What can hang from each mark
supu: kune vike
kune: nimere ridi supu
nimere: kune pitu
kotisam: nimere
fako: kune pitu
vike: ridi supu
pitu: fako nimere

Every row comes from one small tree of marks. Brackets hold a mark, then the marks that hang from it, in alphabetical order. Every link used is in the known rows. Which tree was each row made from?
In the rows, zero is written as 128.
Known rows
[kotisam [nimere kune pitu]]: [126 127 113 155 155  88 126 101 103 109  98 167 168 116 110 118  94 101
 156 105 116]
[supu kune [vike ridi]]: [ 89 113 177  95 174 157  84 137 117 107 138 175 115 146 146 152 111 111
 142 180 164]
[pitu nimere]: [149 138 117 123 119 124 127  99 131 116 133 125 124 126 118 141 115 139
 136 109 140]
[fako [kune nimere ridi] pitu]: [158 151 113 127 131 140 124 145 163  55 150 131 180  97 142 127  99 121
 148 133 162]
[pitu fako]: [127 126 120 133 119 126 148 109 124 130 127 132 141 104 118 129 106 112
 152 119 137]
[kune nimere]: [140 140 113 104 103 121 126 117 134 110 139 120 141 107 134 116 131 147
 113 118 139]
[fako [kune nimere [supu vike]] pitu]: [165 130 107  79  99 141 125 152 150  81 154 143 149 130 159 154 111 105
 136 166 181]
[kune nimere ridi]: [145 151 128 110 123 130 115 144 146  99 145 111 162 107 132 135 114 143
 123 132 157]
[kune [nimere pitu] ridi [supu vike]]: [149 135 120  84 116 133 101 188 142 100 134 138 172 137 145 158  83 116
 127 164 198]
[kotisam [nimere [kune ridi] pitu]]: [131 138 126 167 178  96 113 131 116  96 103 160 186 117 107 134  83  98
 163 118 131]
[vike ridi [supu [kune [nimere pitu]]]]: [ 97 120 128  86 121 154  73 142 108  74 106 153 114 126 145 133  67 110
 140 160 177]
[nimere [kune ridi supu] [pitu fako]]: [140 126 123 148 151 132 115 174 122  94 127 149 181 132 128 166  49  69
 185 145 161]
[kotisam nimere]: [140 133 117 133 128  98 146  96 122 137 105 133 138  98 108 123 132 135
 130 115 114]
[fako [kune ridi [supu vike]] pitu]: [160 129 134 112 148 160 116 191 158  85 150 140 160 154 151 182  99  87
 157 187 184]
[kune [nimere [pitu fako]] ridi [supu vike]]: [150 131 109  94 108 129 123 165 138 104 133 142 184 115 139 158  61 101
 151 157 205]
[supu [kune nimere] [vike ridi]]: [ 99 124 161  71 150 148  82 126 123  89 151 168 128 126 153 140 114 127
 127 171 178]
[nimere [kune supu]]: [141 125 134 121 136 137 104 156 116 113 143 133 129 157 139 168 114 100
 144 156 134]
[pitu [nimere [kune ridi [supu vike]]]]: [163 139 154 104 158 144  86 161 125  94 162 136 150 172 133 212 100  98
 153 171 180]
[fako [pitu [nimere [kune ridi [supu vike]]]]]: [176 148 140 113 158 144 100 147 136  76 150 144 158 150 141 213  91  84
 169 150 167]
[vike [supu kune]]: [102 107 137  99 129 159  97 131 110 112 119 123  85 147 136 157 122 116
 137 168 134]
[fako [kune supu] pitu]: [160 126 106 126 117 146 134 158 150  91 136 138 136 133 150 148 104  98
 155 152 145]

Write each row's tree
[118 114 146 117 156 143  98 167  99 103 126 186 159 155 138 170  44  45
 181 168 189] | [nimere [kune [supu [vike ridi]]] [pitu fako]]
[151 129  89 100  86 119 121 152 134 105 119 136 145 120 144 125  89 130
 125 130 161] | [kune [nimere pitu] supu]
[134 131 126  78 112 138  95 174 125 103 126 163 148 141 154 144  76 109
 128 165 201] | [kune [nimere pitu] [supu [vike ridi]]]
[130 128  86 123  94 107 147 107 125 105 117 144 175  84 123  98  75 117
 148  99 158] | [kune [nimere [pitu fako]]]
[165 135 132  99 134 161 106 150 147  75 145 166 133 147 148 179  79  88
 164 168 196] | [fako [kune [supu [vike ridi]]] [pitu nimere]]
[135 120 139 127 159 139 108 177 116 100 135 160 182 155 131 182  54  58
 180 167 185] | [nimere [kune ridi [supu vike]] [pitu fako]]
[128 120 116 160 146 137 133 157 142  86 128 151 189 118 118 120  51  89
 183 144 178] | [nimere [pitu [fako [kune ridi]]]]
[105 119 169 106 177 152  95 151 132 106 147 150 137 147 139 166 119 118
 142 180 160] | [supu [kune ridi] vike]
[157 147 119 143 145 124 124  83 124  80 135 145 148 119 131 156 104 102
 162  89 119] | [fako [pitu [nimere kune]]]
[150 123 137  94 123 159 111 146 133  95 156 161 139 146 130 178  63  84
 176 182 216] | [pitu [fako [kune [supu [vike ridi]]]] nimere]
[124 106 131 112 132 151 111 182 125  99 129 181 156 153 140 149  40  63
 177 189 216] | [nimere [pitu [fako [kune [supu [vike ridi]]]]]]
[169 148 117 147 146 143 128 124 163  62 145 134 166 112 127 150  88 114
 169 123 158] | [fako [kune ridi] [pitu nimere]]
[126 125 172  99 164 154  78 178 109 107 148 162 128 179 150 187 100  77
 148 190 172] | [nimere [kune [supu [vike ridi]]]]
[116 118 155 112 164 144  75 183 105  99 126 184 143 178 147 168  68  66
 154 176 181] | [nimere [kune [supu [vike ridi]]] pitu]
[158 127 124  82 113 150 121 174 150  87 170 127 177 127 139 168  84 101
 155 191 216] | [pitu [fako [kune nimere ridi [supu vike]]]]
[157 132  99 111 115 139 105 194 154  70 141 134 177 132 147 134  68 119
 143 167 195] | [fako [kune [nimere pitu] ridi supu]]
[134 123 147 122 168 138  87 197 120  98 135 158 169 178 141 181  76  74
 156 178 177] | [nimere [kune ridi [supu vike]] pitu]
[172 141 120  86 125 149 115 183 163  67 160 134 173 129 158 168  99 104
 141 179 195] | [fako [kune nimere ridi [supu vike]] pitu]
[157 123  95  96  81 137 140 140 142  96 156 125 154 111 137 133  89 113
 152 156 179] | [pitu [fako [kune nimere supu]]]
[148 116 106 141 129 145 126 187 148  88 132 143 176 129 128 144  45  84
 181 166 190] | [nimere [pitu [fako [kune ridi supu]]]]
[110 118 151 105 151 167  86 159 124  99 126 115 104 146 134 174 107 115
 145 181 151] | [vike [supu [kune ridi]]]
[155 142 135  74 117 142 104 183 143 108 154 118 152 141 147 178 113 127
 117 177 187] | [kune nimere ridi [supu vike]]
[165 136 108 103 103 146 129 169 155  80 162 118 176 110 135 151  76 115
 160 169 194] | [pitu [fako [kune nimere ridi supu]]]
